What can hang from each mark:
tazas: dulis
viso: kifi makofo
kifi: dulis maruk
makofo: maruk nomib
maruk: makofo
nomib: tazas
dulis: kifi remev
remev: maruk
digir: makofo

Every row comes from one small tree of marks. Brackets hold a mark, then the marks that hang from it, in alphabetical order. Every link used is in the known rows. Which tree was each row made from?
In the rows, zero is written as 128.
Known rows:
{maruk {makofo nomib}}: [ 94 110 157 129 136 115  92 149 127 110 111 129 129 147 129 131 147]
{viso {kifi {dulis remev} {maruk {makofo nomib}}}}: [104 178 134 106 107  94 162 115 129 152 126 191 134 169 141 157 149]
{dulis remev}: [ 72 128 112 120 101 129 173 102 125 143 122 141 123 135 141 132 118]
{kifi {maruk makofo}}: [106 176 140 136 118 108 159 113 123 170 126 113 128 140 141 151 161]
{makofo maruk {nomib {tazas {dulis kifi}}}}: [118 127 139 128 131 154 121 129 126  66 130 163 145 127 107  67 181]
{nomib {tazas {dulis kifi {remev maruk}}}}: [ 79 116  96 142 108 132 204  70 151  71 138 164 131 118 110  97 210]
{makofo nomib}: [131 121 139 142 123 123  88 149 117  78 107 144 139 134 117 108 126]
{nomib {tazas {dulis {kifi {maruk makofo}} remev}}}: [ 70 143 101 140 109 127 213  70 146  77 136 167 134 132 114 109 228]
{dulis kifi {remev {maruk makofo}}}: [ 66 113 119 148  84 105 219  98 156 142 141 118 100 126 154 145 123]
{maruk {makofo {nomib tazas}}}: [ 88 105 152 133 139 119  91 132 129  93 115 140 136 145 121 121 176]
{kifi {dulis remev} {maruk {makofo {nomib tazas}}}}: [ 71 166 112 127 101 106 162 111 108 138 106 174 151 146 140 142 155]
{kifi {dulis remev} {maruk {makofo nomib}}}: [ 74 170 116 123 100 103 163 124 106 148 103 166 146 147 146 150 136]
{digir {makofo maruk nomib}}: [133 102 163 123 122 147  78 160 135  86 127 124 131 162 122 108 135]
{viso makofo}: [154 148 145 122 125 111 139 111 139 133 141 144 134 133 144 134 179]
{tazas dulis}: [110 134 109 120 125 135 175 114 137  90 121 148 129 126 110 111 170]
{remev {maruk {makofo {nomib {tazas {dulis kifi}}}}}}: [ 92  86 138 150 120 112 136 115 149 107 127 116 114 115 123 113 164]
{dulis kifi {remev {maruk {makofo {nomib tazas}}}}}: [ 61 106 119 156  84 106 205  94 153 112 137 132 109 126 145 129 141]
{digir makofo}: [131 102 144 130 119 131 110 140 146  94 131 117 123 159 124 135 143]
{dulis {kifi maruk}}: [144 181 123 162 100 105 200 118 142 122 145 125 122 129 140 144 145]

Which tree is each row?
[ 96 109 117 153 107 126 141 106 134  40 115 167 139 123 105  86 182] | {makofo {nomib {tazas {dulis kifi {remev maruk}}}}}
[ 66 169 116 157  78 102 229  90 140 116 133 146 123 144 149 142 165] | {dulis {kifi {maruk {makofo {nomib tazas}}}} remev}
[ 81 145  94 143 105 129 215  67 144  72 137 170 137 127 112 102 221] | {nomib {tazas {dulis {kifi maruk} remev}}}
[ 71 175 116 150  79 100 243  94 143 144 137 132 114 144 158 156 144] | {dulis {kifi {maruk makofo}} remev}
[ 72 172 120 154  75 100 229 101 139 127 130 138 117 146 154 149 143] | {dulis {kifi {maruk {makofo nomib}}} remev}
[100 140 115 153 104 123 153 104 128  42 113 174 145 132 106  91 193] | {makofo {nomib {tazas {dulis {kifi maruk} remev}}}}
[ 75 121  96 126 119 141 180  72 137  75 129 173 140 126 105  95 214] | {nomib {tazas {dulis remev}}}
[113 122 140 120 136 160 106 128 119  76 124 163 148 127 105  64 179] | {makofo maruk {nomib {tazas dulis}}}
[ 77 171 130 140 106 110 170  98 121 125 113 142 136 142 129 128 192] | {kifi {maruk {makofo {nomib {tazas {dulis remev}}}}}}
[ 68 111 139 136 124 116 139 120 138  75 117 151 132 147 122 119 188] | {maruk {makofo {nomib {tazas {dulis kifi remev}}}}}
[ 66 112 103 139 112 128 202  71 153  75 139 160 128 123 113 102 217] | {nomib {tazas {dulis kifi {remev {maruk makofo}}}}}
[120  98 152 124 124 153  92 139 141  57 128 143 137 159 107  90 178] | {digir {makofo maruk {nomib {tazas dulis}}}}
[ 65 124 104 133  95 120 240  93 157  99 130 141 109 124 128 122 167] | {tazas {dulis kifi {remev {maruk makofo}}}}
[ 87 111 144 139 133 115 122 128 140  69 119 147 133 144 118 117 191] | {maruk {makofo {nomib {tazas {dulis kifi}}}}}
[126 117 138 155 104 125 123 127 148  29 124 147 137 161 108 111 194] | {digir {makofo {nomib {tazas {dulis {kifi maruk}}}}}}
[ 82 103 110 116 110 117 136 131 119 133 110 161 135 128 138 133 104] | {kifi {dulis {remev {maruk {makofo nomib}}}}}
[ 79 127  95 138 111 134 204  73 147  62 138 174 136 126 110  98 215] | {nomib {tazas {dulis kifi remev}}}
[130 180 138 106 122  94 154 121 134 162 137 179 133 165 139 162 155] | {viso {kifi dulis {maruk makofo}}}
[ 93 109  98 114 107 122 152 121 121 144 119 160 134 121 140 134  96] | {kifi {dulis {remev maruk}}}
